Known rows, with every step that occurs
E > B > R > X: [-0.31  0.20 -0.01 -0.04  0.11 -0.14 -0.25 -0.17 -0.12 -0.23  0.07  0.08
  0.01  0.05  0.19 -0.25  0.12  0.15 -0.04 -0.13  0.47 -0.02  0.12]
X > R > B: [ 0.04 -0.22  0.00 -0.12  0.08  0.00  0.05 -0.19 -0.25  0.20  0.11 -0.09
 -0.16 -0.03 -0.12  0.06  0.08  0.08  0.06 -0.09 -0.03  0.45  0.15]
P > W > C > X > R: [-0.26 -0.07 -0.02  0.02  0.33  0.29  0.12  0.06 -0.01  0.14 -0.26 -0.24
 -0.25  0.06  0.09  0.20 -0.22  0.04  0.44 -0.23 -0.14  0.13 -0.09]
R > W: [-0.03 -0.11  0.09 -0.20  0.08  0.08 -0.30 -0.05 -0.14 -0.03 -0.12 -0.01
  0.02 -0.10  0.01  0.16  0.08 -0.06 -0.09 -0.13  0.13 -0.13  0.28]
C > X > R > W: [-0.15 -0.13  0.16 -0.42  0.26  0.28 -0.30 -0.48 -0.15  0.17 -0.12 -0.12
 -0.19 -0.37  0.06  0.22 -0.06  0.11  0.27  0.01  0.21  0.07  0.19]
L > P > W > C > X > R > B: [-0.05 -0.03  0.00  0.05  0.46  0.42  0.15  0.08 -0.18 -0.01 -0.38  0.02
  0.05  0.23  0.15  0.20 -0.07 -0.18  0.39 -0.41 -0.02  0.38  0.04]
E > B: [-0.12  0.11 -0.17  0.00  0.07 -0.18 -0.17  0.01  0.09  0.13 -0.05 -0.16
  0.14 -0.14 -0.03 -0.13  0.15  0.11 -0.07 -0.07  0.14  0.16  0.06]
X > C > L: [-0.06 -0.03 -0.06 -0.15  0.19 -0.04  0.06 -0.21 -0.07  0.05  0.06  0.13
 -0.10  0.21 -0.13 -0.18 -0.09 -0.27  0.23 -0.18  0.32  0.02 -0.24]
E > B > R > X > C > L: [-0.34  0.17 -0.07 -0.19  0.28 -0.17 -0.17 -0.39 -0.20 -0.19  0.15  0.20
 -0.08  0.28  0.09 -0.43  0.00 -0.13  0.17 -0.34  0.79  0.01 -0.12]
W > R: [-0.13 -0.07  0.04  0.17  0.05 -0.01  0.20  0.13 -0.12  0.02 -0.05  0.05
 -0.02 -0.03  0.14 -0.12 -0.01  0.21  0.16 -0.18  0.09 -0.08 -0.11]
X > C: [-0.01 -0.01  0.14 -0.07 -0.01  0.01  0.07 -0.20 -0.09 -0.06  0.08  0.04
 -0.03  0.15  0.02  0.07 -0.21 -0.04  0.20 -0.10  0.08  0.17 -0.19]
C > W > R > B: [-0.20 -0.17  0.03  0.24 -0.01  0.21  0.38  0.17 -0.01 -0.02  0.08 -0.08
 -0.09  0.09  0.07 -0.15  0.21 -0.23 -0.12 -0.13  0.29 -0.07  0.14]
P > W: [-0.11  0.00  0.08  0.00  0.12  0.11 -0.13  0.28  0.15 -0.04 -0.16 -0.04
  0.04  0.07 -0.08  0.21 -0.16 -0.09  0.06 -0.25 -0.09 -0.18  0.12]
L > P > W > C: [-0.01  0.15 -0.06  0.20  0.26  0.24  0.16  0.45  0.02 -0.29 -0.38  0.09
  0.20  0.39  0.18  0.10 -0.09 -0.17  0.25 -0.52 -0.19  0.03 -0.13]
B > R > X > C > L: [-0.23  0.05  0.11 -0.20  0.22 -0.01  0.02 -0.40 -0.27 -0.31  0.20  0.36
 -0.23  0.40  0.11 -0.28 -0.11 -0.26  0.22 -0.24  0.65 -0.15 -0.14]
C > L: [-0.03 -0.02 -0.16 -0.08  0.19 -0.07  0.00  0.00  0.00  0.09 -0.04  0.07
 -0.07  0.08 -0.12 -0.27  0.11 -0.23  0.03 -0.08  0.23 -0.16 -0.04]
P > L: [ 0.01 -0.03 -0.16  0.12 -0.02  0.16  0.10  0.24 -0.04  0.15 -0.09 -0.24
 -0.23  0.11 -0.06 -0.05 -0.13 -0.06  0.09  0.04  0.05 -0.11  0.13]
X > R > B > E: [-0.11 -0.34  0.13 -0.18  0.16 -0.14  0.22 -0.20 -0.26  0.22  0.06  0.01
 -0.25 -0.07  0.10  0.06  0.30  0.14  0.18 -0.16  0.25  0.46  0.13]
E > B > R > X > C > W > P: [-0.51  0.21  0.17 -0.26 -0.10  0.06  0.03 -0.18  0.19 -0.47  0.13  0.07
  0.04  0.48  0.53 -0.39  0.10 -0.13  0.13 -0.22  0.64  0.00 -0.29]
L > P > W > R > X: [-0.11  0.27  0.17  0.13  0.20  0.32  0.00  0.35 -0.11 -0.45 -0.18  0.22
  0.16  0.26  0.37  0.01 -0.11  0.19  0.29 -0.62  0.25 -0.31 -0.03]
B > R: [-0.17 -0.05  0.10 -0.08  0.10 -0.04  0.10 -0.12 -0.06 -0.19 -0.01  0.26
 -0.01  0.04  0.09 -0.10 -0.07 -0.07  0.07 -0.02  0.10 -0.03  0.01]
B > R > X > C > W > P: [-0.40  0.09  0.34 -0.27 -0.15  0.22  0.23 -0.16  0.09 -0.59  0.18  0.24
 -0.07  0.60  0.56 -0.26 -0.02 -0.24  0.21 -0.13  0.48 -0.14 -0.32]
B > R > X > C > W: [-0.31  0.11  0.27 -0.11 -0.04  0.25  0.21 -0.38 -0.02 -0.54  0.38  0.12
 -0.30  0.36  0.28 -0.13 -0.12 -0.29  0.14 -0.11  0.53 -0.17 -0.14]

Rows
[-0.20  0.08  0.05 -0.08 -0.29  0.42  0.22  0.20  0.13 -0.26  0.09 -0.28
 -0.28  0.67  0.41 -0.20 -0.11 -0.25  0.23 -0.09  0.43 -0.24 -0.22] => R > X > C > W > P > L
[-0.50  0.17 -0.01 -0.15 -0.11  0.21  0.12  0.05  0.14 -0.32  0.04 -0.17
 -0.19  0.59  0.46 -0.42 -0.02 -0.22  0.26 -0.18  0.68 -0.08 -0.17] => E > B > R > X > C > W > P > L
[-0.35 -0.11 -0.12 -0.03  0.30 -0.13 -0.20  0.01 -0.27 -0.08 -0.30  0.01
  0.07  0.08  0.15 -0.12  0.20 -0.08 -0.03 -0.36  0.24  0.14  0.20] => E > B > R > W > C
[-0.08 -0.04 -0.08 -0.07 -0.13  0.11  0.08  0.43  0.07  0.10 -0.29 -0.13
  0.00  0.36  0.22 -0.15 -0.07 -0.05  0.16 -0.02  0.02 -0.07 -0.08] => W > P > L
[-0.25 -0.22  0.05 -0.05  0.23  0.04 -0.02  0.02 -0.35 -0.20 -0.25  0.15
 -0.06  0.21  0.17  0.01  0.05 -0.18  0.04 -0.28  0.10 -0.01  0.16] => B > R > W > C
[-0.19  0.28  0.18 -0.22  0.46  0.23 -0.02 -0.15 -0.10 -0.59 -0.07  0.56
  0.06  0.52  0.21 -0.15 -0.26 -0.35  0.44 -0.65  0.59 -0.24 -0.15] => B > R > X > C > L > P > W
[-0.29 -0.05  0.13  0.11 -0.07  0.23  0.47 -0.08  0.07 -0.17  0.19 -0.07
 -0.21  0.14  0.17 -0.14 -0.11 -0.12  0.27 -0.22  0.30 -0.07 -0.32] => X > C > W > R
[-0.10  0.14  0.12  0.11  0.26  0.24  0.16  0.40  0.06 -0.26 -0.30  0.25
  0.26  0.11  0.22  0.04 -0.17  0.10  0.38 -0.57  0.05 -0.15 -0.11] => L > P > W > R
[-0.24 -0.04  0.10  0.14  0.15  0.12  0.05  0.40  0.02 -0.02 -0.21  0.03
  0.01  0.04  0.07  0.11 -0.17  0.13  0.20 -0.41  0.00 -0.23  0.02] => P > W > R
[-0.02  0.20 -0.10 -0.10  0.42  0.17 -0.06  0.24  0.21 -0.19 -0.28  0.27
  0.21  0.20 -0.05 -0.11 -0.03 -0.35  0.23 -0.46  0.18 -0.25 -0.05] => C > L > P > W
[-0.30  0.06 -0.08 -0.06  0.18 -0.22 -0.12 -0.12  0.04 -0.06 -0.04  0.10
  0.12 -0.08  0.04 -0.22  0.06  0.05  0.04 -0.09  0.26  0.14  0.03] => E > B > R
[-0.22 -0.12  0.26  0.12  0.41  0.10  0.30  0.42 -0.11 -0.14 -0.38  0.41
  0.22  0.14  0.36  0.08  0.15  0.00  0.29 -0.67  0.37  0.04  0.15] => L > P > W > R > B > E
[-0.13 -0.03 -0.07  0.18  0.17  0.19  0.13  0.02 -0.12  0.07 -0.25 -0.06
 -0.08  0.12  0.19 -0.02 -0.03 -0.13  0.12  0.09  0.05  0.03 -0.09] => W > C > X
[-0.29  0.06  0.09  0.03  0.26  0.14  0.01  0.13 -0.19 -0.18 -0.01  0.13
 -0.19  0.40  0.11 -0.12 -0.23 -0.04  0.34 -0.64  0.56 -0.38 -0.14] => P > W > R > X > C > L
[-0.14 -0.17  0.13 -0.53 -0.01  0.05 -0.24 -0.10 -0.08  0.05 -0.18 -0.04
  0.04  0.05  0.25  0.09  0.11  0.20  0.24 -0.23 -0.02  0.19 -0.05] => X > R > W > P
[-0.13  0.15  0.17 -0.01 -0.15  0.29  0.12 -0.25  0.05 -0.35  0.38 -0.16
 -0.29  0.32  0.19 -0.05 -0.04 -0.21  0.06 -0.09  0.41 -0.15 -0.15] => R > X > C > W
[-0.37  0.05  0.18 -0.17 -0.19  0.38  0.29  0.06  0.08 -0.44  0.11 -0.03
 -0.31  0.72  0.48 -0.27 -0.17 -0.30  0.31 -0.11  0.54 -0.24 -0.20] => B > R > X > C > W > P > L
[-0.05 -0.16  0.08 -0.38  0.10  0.11 -0.22 -0.29 -0.19  0.09  0.00 -0.14
 -0.18 -0.21 -0.01  0.18  0.02  0.17  0.17 -0.18  0.01  0.18  0.15] => X > R > W
[-0.17 -0.16  0.03 -0.01  0.26  0.27 -0.18 -0.03 -0.24  0.05 -0.37 -0.08
 -0.07  0.01  0.19  0.14  0.05 -0.18  0.04 -0.07  0.18 -0.07  0.18] => R > W > C > X
[-0.38 -0.33  0.28  0.07  0.06  0.09  0.62 -0.05 -0.09 -0.04  0.12  0.09
 -0.25  0.17  0.30 -0.09  0.20 -0.21  0.20 -0.30  0.64  0.11 -0.07] => X > C > W > R > B > E
[ 0.06  0.14 -0.33  0.14  0.34  0.08  0.27  0.17 -0.13 -0.16 -0.25  0.20
  0.11  0.36  0.11 -0.37  0.17 -0.33  0.22 -0.35  0.14  0.06 -0.29] => W > C > L > P
[ 0.08  0.17 -0.06 -0.17  0.27  0.10  0.14 -0.22 -0.04 -0.19 -0.05  0.34
  0.16  0.27  0.03 -0.22 -0.10 -0.32  0.36 -0.34  0.34  0.12 -0.36] => X > C > L > P
[ 0.03  0.22  0.09 -0.04  0.23  0.24 -0.05  0.25  0.17 -0.29 -0.26  0.19
  0.28  0.14  0.10  0.15 -0.14 -0.12  0.22 -0.38 -0.07 -0.09 -0.01] => L > P > W
[-0.17 -0.07 -0.26  0.16  0.37  0.07  0.06  0.46  0.01  0.03 -0.31 -0.06
 -0.11  0.40 -0.11 -0.12  0.02 -0.38  0.12 -0.45  0.03 -0.23 -0.04] => P > W > C > L
[-0.27 -0.03 -0.01  0.18 -0.05  0.23  0.41  0.11  0.15 -0.11  0.12 -0.11
 -0.15  0.00  0.15 -0.21  0.08 -0.09  0.10 -0.11  0.19 -0.25 -0.12] => C > W > R
[-0.18  0.10  0.16 -0.05  0.06  0.02 -0.08 -0.17 -0.22 -0.34  0.15  0.25
 -0.11  0.18  0.24 -0.14 -0.02  0.04  0.00 -0.08  0.33 -0.18  0.09] => B > R > X
[-0.25  0.05  0.28  0.10  0.09  0.19 -0.01  0.18 -0.22 -0.27  0.01  0.05
 -0.14  0.31  0.25  0.15 -0.33  0.18  0.32 -0.58  0.32 -0.21 -0.09] => P > W > R > X > C
[ 0.03  0.02 -0.24 -0.06  0.41  0.14 -0.03  0.13 -0.26 -0.17 -0.39  0.18
  0.13  0.28  0.12 -0.22  0.23 -0.41  0.12 -0.50  0.25 -0.07 -0.02] => R > W > C > L > P
[-0.01  0.11  0.19 -0.05 -0.08  0.09 -0.07 -0.23 -0.23 -0.24  0.20  0.02
 -0.15  0.29  0.17  0.04 -0.16  0.05  0.12 -0.15  0.30  0.03 -0.11] => R > X > C
